What can hang from each mark
pakateg: valen
muli: pefof
segigi: ludo
kivi: pefof
lozel: saguv
ludo: saguv segigi
saguv: ludo pakateg rugut valen varef
pefof: kivi muli
rugut: valen
valen: pakateg rugut
varef: pefof saguv

Known rows, with every way that one mark hangs from another
saguv(ludo rugut): [  6.5   4.4 -15.6   5.9  16.0 -12.5 -12.5 -17.2   3.5   7.2   6.3  -4.2
   1.2  12.5  -5.5  -8.9  -9.3  -0.1  19.5  -4.8   4.6 -13.8  -6.6  -8.9
  -6.5  15.0   3.9]
lozel(saguv): [  2.9  -7.8   1.4  -0.8   1.6   2.9   1.9 -14.5 -10.4   4.3  -5.4  -2.2
 -18.5  -8.2   4.5 -14.1   0.1   0.6  -5.4   0.8   1.5   2.0   3.2  -4.9
  -0.8   4.9   5.7]
lozel(saguv(rugut valen varef)): [ 19.6 -18.4 -15.7   7.8  38.3 -13.8 -25.2 -49.6  -8.7   4.0  -5.9 -12.2
 -13.5   4.3  -1.2 -39.1 -12.2   5.7  11.8  -0.7  -1.1 -16.2  -6.8  -4.5
   6.7  18.7   8.0]
muli(pefof): [ -5.1  -5.0  -1.6  -1.4  -5.6  -2.1  -1.5  -0.3  -2.8  -6.0   5.2   0.0
   0.8 -13.0   6.9   0.6   2.4  -2.8  -4.3  13.2 -10.4  -8.6  -6.9  11.0
  -6.2  -4.9   3.3]
lozel(saguv(ludo(segigi) valen)): [ 21.6  -2.1 -20.6   7.7  12.7 -27.5  -8.7 -29.3  -7.6  -4.9 -40.8  -9.7
 -24.5   8.7  12.0 -10.3  -0.6  -3.1  12.3  -9.2   9.9  12.4  23.3 -31.2
  18.4  -0.8   9.8]
saguv(ludo pakateg varef): [ -3.9  -5.9 -27.7  10.0  30.2  -0.1   0.3 -23.7 -11.9  -2.8 -12.7  -1.6
  -3.1  21.1 -16.5  -8.5  -8.4 -14.2  29.3   5.0   9.2 -19.4 -23.2 -17.8
   3.4   7.4   2.3]
ludo(saguv(pakateg rugut valen varef(pefof(kivi))) segigi): [ 12.7 -10.9  -2.0 -12.9  18.4   2.3 -33.8 -37.9 -13.5  -2.1 -23.4   8.3
   0.4  33.5 -10.3 -35.1  -4.6 -10.1  33.6  30.7  -3.6 -22.3  -2.3 -18.4
  18.8  13.0   4.9]
pakateg(valen(rugut)): [  5.2   7.7 -13.2  -7.9   7.3  -2.2  -2.3  -6.9  -0.2  -8.3  -3.0   4.6
  -4.7  -8.3  15.1 -15.1  -0.7  -2.9 -13.2   1.6 -16.8   5.9   3.0  -3.8
  -0.1  15.5 -10.4]
lozel(saguv(ludo pakateg rugut(valen) varef(pefof))): [  4.2 -21.9 -13.1  15.8  47.1  -6.3 -22.0 -51.6  -6.2   1.7  -5.0   1.4
 -20.0   6.0  -0.3 -38.0 -22.8   2.0  37.2  11.4   3.3 -49.3 -32.3 -20.6
   0.1  30.6  10.5]
ludo(saguv(pakateg valen(rugut) varef(pefof)) segigi): [  4.5  -2.7  -9.4 -11.8  27.3   2.4 -22.3 -31.5 -10.0 -27.4 -29.8   7.7
 -19.5   6.5   4.3 -12.8  10.3 -16.5  24.3  24.3  -2.5 -12.2   1.7 -35.6
  25.4  11.3   7.6]
segigi(ludo(saguv(pakateg(valen(rugut)) varef(pefof(muli))))): [ -9.1  15.9 -13.1 -20.1  34.2  17.5 -17.7 -26.0 -14.9   3.0   0.9  27.6
 -16.7   9.8  12.1 -41.2  19.8 -27.7   7.5   7.3  -7.2 -10.4  -7.8 -30.1
   6.4  49.4  -4.5]
lozel(saguv(ludo pakateg rugut valen varef(pefof(muli)))): [  5.5 -27.3 -43.8   6.2  66.7 -17.5 -26.2 -58.0 -18.8   5.0 -14.8   6.1
 -32.3  33.1   5.2 -55.7  -0.6 -15.2  34.7  -3.6  16.5 -48.4 -17.3 -21.0
   0.9  36.5  22.5]
segigi(ludo(saguv(rugut valen(pakateg) varef(pefof(muli))))): [  4.2  -0.6  -8.6 -26.8  49.1  -0.9 -39.6 -38.3   8.2   6.3  22.7  16.5
  -6.8  25.4   4.9 -42.3  13.1  -8.1  35.7  -1.6  -2.9 -13.5   0.4 -31.9
   6.6  45.0  10.9]
segigi(ludo(saguv(valen(rugut) varef(pefof(kivi muli))))): [ -0.8  -2.0 -18.6 -26.0  23.2   7.0 -25.5 -29.9  -4.4   6.2 -12.9  20.3
   6.3  40.2   2.7 -50.7   3.4 -20.8  11.7 -10.1  -8.0  -7.2  23.1 -26.5
  14.4  44.0  -8.3]
segigi(ludo): [  4.3  20.2   4.4   1.9  -0.7   5.6  -7.9  -4.2   0.4   8.1   4.2   5.5
  12.1   2.6  -7.5   3.0   0.1  -2.2  -1.6 -11.2   3.9   9.7  -4.2 -14.2
   5.9   8.5  -9.3]
saguv(ludo pakateg valen(rugut) varef): [  4.0  -8.9 -46.9  10.4  45.5 -11.1  -9.2 -36.2  -9.3 -19.9 -27.3  -7.7
  -4.8  29.0 -10.9 -16.7 -13.4 -24.1  29.5  -1.4   6.9 -27.7 -12.6 -28.3
   9.6  18.8  -0.2]
rugut(valen(pakateg)): [ -5.1  -8.7   9.9  -7.9  -2.1   0.1  -1.6  -1.7  17.8  -9.8   9.2   1.6
  -0.1   0.9  10.2  -1.0  -8.0   4.9  19.8   9.1  -8.3  -4.5   0.7 -10.8
  -1.4  10.5   4.6]
saguv(ludo rugut valen): [ 15.5  -3.1 -27.4  15.6  34.9 -29.8 -24.2 -24.0   4.2   1.7  -4.5 -13.0
   2.6  23.6  -6.4 -16.5 -14.5  -5.4  25.8 -11.9   6.9 -21.2   1.9 -12.1
   1.8  15.3   4.1]
ludo(saguv segigi): [  1.0  12.5  20.5 -12.7 -19.8   3.7  -4.6   0.2  -2.6  -2.2 -13.0   7.3
 -14.2  -7.8  10.1   7.3  16.8  -2.7   8.7  17.7  -3.9  22.3  25.0 -18.4
  12.8  -0.5   5.7]
kivi(pefof(muli)): [-12.0   1.6 -16.0  -3.6  -3.8  -5.5   2.8   3.7  -7.5   3.6   7.2   8.4
  -8.9  12.7  16.5 -12.8   8.7  -2.9   8.0   2.0   2.3  -8.1  17.6  13.6
  -0.8  10.9   9.4]
ludo(saguv(rugut varef(pefof)) segigi): [  8.8   2.8  15.7 -20.7  11.9  -0.2 -27.2 -27.1  -0.2  -0.9   2.3  11.2
 -13.7 -11.7   6.9 -15.3  11.9  11.4  21.1  24.9  -9.4   0.3  -1.9 -16.1
  13.2  12.4   9.5]
varef(pefof(kivi) saguv(ludo valen)): [ 13.6 -17.7 -31.3  -4.4  35.2 -25.7 -18.4 -10.8  -3.9  -1.0 -22.2   2.7
  23.6  35.0 -14.2 -33.0 -25.8  -9.3  15.9  -7.3  -3.7 -22.0   8.8 -15.2
  19.0   9.7  -2.2]
saguv(ludo(segigi) rugut valen(pakateg) varef): [ 21.9  -4.0 -28.3 -13.5  30.9 -22.9 -24.5 -44.3   9.3 -16.0 -10.8  -2.9
  -5.4  23.2   4.8 -12.2  -3.7   5.1  43.6   6.7  -2.7   3.1  -2.7 -32.8
  12.6   9.5  15.8]

Rows
[ 17.3   8.8 -15.7   4.6  11.9 -10.3 -12.4 -37.8 -21.5   3.5 -21.3   5.0
 -30.1   5.0  12.7 -23.8   1.0  -7.7  14.8  16.9   2.9  -2.5  -9.1 -26.8
   3.6  15.0   8.7] -> lozel(saguv(ludo(segigi) pakateg(valen) rugut))
[ 22.8  -3.5 -21.2 -21.9  38.1 -28.0 -31.2 -27.9   8.7 -18.5  -5.1   8.1
  -0.6  16.6   2.2 -14.3  -4.8   6.8  38.9  13.6  -3.5 -10.6   0.0 -37.0
  19.8  11.6  21.7] -> varef(pefof saguv(ludo(segigi) rugut valen(pakateg)))
[  3.3  10.3 -12.2 -20.7  29.3   8.3 -23.3 -30.8   6.3 -14.2   2.1   0.2
   1.9  12.7  -5.3 -17.1  -0.4 -15.2  24.6   2.5 -12.5  10.2   9.1 -44.4
  15.6  34.3  -4.9] -> segigi(ludo(saguv(valen(pakateg rugut) varef)))
[ 16.4  -6.7   2.0 -29.0  32.4  -9.1 -35.9 -36.7   6.9 -15.5   3.0   6.0
 -13.6   3.8   7.5 -21.5   7.0   7.2  38.1  24.7 -10.4  -0.5   4.2 -30.2
  18.9  14.1  16.0] -> ludo(saguv(rugut valen(pakateg) varef(pefof)) segigi)
[ 18.0   1.0   2.6  -5.9  18.7 -13.5 -31.5 -34.1   0.5  -3.5 -13.1  -3.9
 -10.2   5.1   4.4 -17.3   8.3   0.8  25.3  15.6  -4.5   1.7  14.2 -16.0
  19.3  12.0   8.5] -> ludo(saguv(rugut valen varef) segigi)
[ 21.8 -13.2 -28.2   6.8  47.6 -19.0 -29.2 -61.1 -17.4  -9.5 -28.8  -0.1
 -26.0  15.7   0.3 -30.8  -6.8  -3.5  34.5  11.5  11.5 -26.8 -19.3 -33.6
  16.9  12.6  17.0] -> lozel(saguv(ludo(segigi) pakateg rugut valen varef(pefof)))
[ -6.3 -24.7 -13.4 -30.7  18.0  -8.1 -19.8 -19.3  11.1   7.9   9.8  28.4
  10.8  44.1   8.7 -49.2 -13.9  -1.9  38.0  10.5 -11.6 -34.0   3.7 -14.5
  -5.7  43.3  18.8] -> varef(pefof(kivi muli) saguv(ludo rugut(valen(pakateg))))
[ 14.4 -14.4 -43.2   6.3  42.6 -17.3 -11.3 -48.2  -8.3 -10.2 -26.5 -14.4
 -18.4  10.6   3.6 -30.9 -16.4  -8.7  13.4 -12.1  -2.0  -8.7   6.6 -28.8
  11.8  22.3   0.7] -> lozel(saguv(ludo valen(rugut) varef))
[ 11.6 -24.1 -39.7 -18.6  42.3 -16.5 -15.3 -29.8   2.3  -9.2  -9.3  -1.0
  16.0  44.8  -7.6 -33.9 -25.6  -2.1  33.3  -2.0  -6.8 -10.1  -2.5 -25.3
  12.6   8.1  -2.9] -> saguv(ludo valen(pakateg) varef(pefof(kivi)))
[  4.6  -9.1 -11.0 -21.2  10.1   7.5 -20.4 -32.3 -15.6 -19.3 -37.3  12.6
  -5.0  30.8  -4.4 -29.0  -1.8 -20.1  23.9  28.8  -8.2 -12.1   8.2 -28.4
  24.6  12.9  -0.3] -> ludo(saguv(pakateg valen(rugut) varef(pefof(kivi))) segigi)
[ 17.0  -2.9 -23.1  -3.9  35.7 -11.0  -8.1 -40.9 -21.6  -6.7 -29.1   9.4
 -31.9  -3.1  13.5 -28.0  -0.1  -2.5  14.1  14.1  -1.7   1.3 -19.3 -32.7
  17.7   6.3   3.3] -> lozel(saguv(ludo(segigi) pakateg(valen) varef(pefof)))
[ 10.2   6.1  -4.6   5.8  53.0   1.4 -44.3 -37.7  -8.4   3.5   4.1   2.3
   4.2  16.0 -21.4 -28.9  -5.2 -13.8  33.5   8.7   5.1 -33.3 -23.4 -28.3
  14.9  31.6  -1.5] -> segigi(ludo(saguv(pakateg rugut valen varef(pefof))))
[  2.2  -1.3  25.6 -23.8  -2.2   3.5 -22.3 -30.1  18.5  -7.0   8.3   7.7
 -13.3  -3.5  13.1 -11.5   4.3  10.1  41.6  34.3 -18.2   4.7   6.7 -25.2
   9.0  22.2  13.1] -> ludo(saguv(rugut(valen(pakateg)) varef) segigi)
[ 12.1 -14.5 -12.2  17.2  27.8  -4.3 -21.3 -36.7 -18.2   0.7 -10.7  -8.7
 -19.3  16.0  -7.4 -28.4  -9.0 -12.1  16.4   9.7  10.7 -35.3 -13.2  -8.0
  -0.5  15.6  13.7] -> lozel(saguv(pakateg rugut valen))
[  1.1   7.0 -33.6 -23.2  22.4  -8.2  -6.8 -16.7 -16.8 -13.5 -26.5  34.2
 -23.0  15.2  23.7 -25.4  20.0 -22.1  10.4  15.0  -4.4 -11.0   1.2 -31.3
  11.6  28.2  14.3] -> varef(pefof(muli) saguv(ludo(segigi) pakateg(valen(rugut))))
[  0.6  -5.6 -31.4  -7.1  49.9 -14.6 -20.9 -19.5 -14.1   8.6   4.7  25.5
 -10.3  24.3   6.0 -44.3   4.2 -18.1  21.7  10.1   1.1 -40.7 -20.7 -11.8
  -3.1  38.9  16.4] -> varef(pefof(muli) saguv(ludo pakateg(valen) rugut))
[  3.7  -0.7  -3.2  15.0  14.0 -19.1 -17.6 -16.7  15.8   6.2   4.0  -4.8
   3.9   9.5   3.1 -12.7 -19.1   4.4  26.4  -4.1  -0.8 -26.6  -2.9  -8.6
  -5.7  22.9   3.3] -> saguv(ludo rugut(valen))
[ 10.7  -3.7 -30.7   4.8  57.3 -13.1 -23.9 -35.9  -9.8   0.6   5.1   5.6
  -4.5  11.5  -3.7 -35.7 -12.5  -3.1  25.5   9.5  -3.2 -33.0 -40.3 -12.8
   0.4  24.4  -1.8] -> saguv(ludo pakateg(valen) rugut varef(pefof))
[ 10.4  -6.9 -24.9  -6.7  33.9  -8.8 -22.4 -18.8 -17.7   9.3  -3.6  17.1
  17.1  33.8 -15.3 -47.4 -24.5 -11.5  21.0  17.8  -9.2 -35.3 -26.0  -9.3
   4.2  25.7  -1.6] -> varef(pefof(kivi) saguv(ludo pakateg(valen) rugut))
[ 12.0  -3.1   2.1 -22.8  16.9 -16.7 -24.9 -20.8  20.0 -14.4   3.1  16.5
   0.1   1.9  11.0  -8.4  -8.6  14.0  41.1  20.8 -10.3 -15.1  -3.7 -33.1
  11.9  20.8  20.9] -> varef(pefof saguv(ludo(segigi) rugut(valen(pakateg))))
[  0.3   1.0 -19.3  13.5  20.6  -3.2  -9.2 -22.3  -9.8   3.1   1.1   0.0
  -2.6  23.7 -15.2 -10.1  -9.3 -13.8  30.1  10.0  12.8 -31.1 -22.5 -13.6
  -9.3  15.5   7.8] -> saguv(ludo pakateg rugut)
[  9.5  -4.0 -13.3   5.5  18.0  -9.1  -9.7 -32.7  -7.9  10.4   0.2  -4.6
 -17.9   5.1  -1.0 -24.9 -11.0   1.2  14.3  -2.5   4.1 -10.8  -3.3 -14.1
  -7.4  21.1   8.2] -> lozel(saguv(ludo rugut))
[ -6.1  -2.9 -40.9 -16.7  42.0  -5.4  -5.9 -13.5 -16.6  -7.5 -10.9  28.1
 -15.9  18.6  14.6 -36.9   6.9 -26.3  10.9   6.7  -4.2 -30.5  -7.7 -21.8
   3.7  39.3  10.1] -> varef(pefof(muli) saguv(ludo pakateg(valen(rugut))))
[  2.1 -19.4 -15.4 -37.2  26.5   6.5 -18.7 -27.3   1.3 -19.2  -5.1   6.1
   4.8  27.9  -2.9 -39.7 -13.4 -11.2  26.0  17.3 -22.7  -7.6  12.2 -26.6
  13.0  24.1  -2.0] -> ludo(saguv(valen(pakateg rugut) varef(pefof(kivi))))
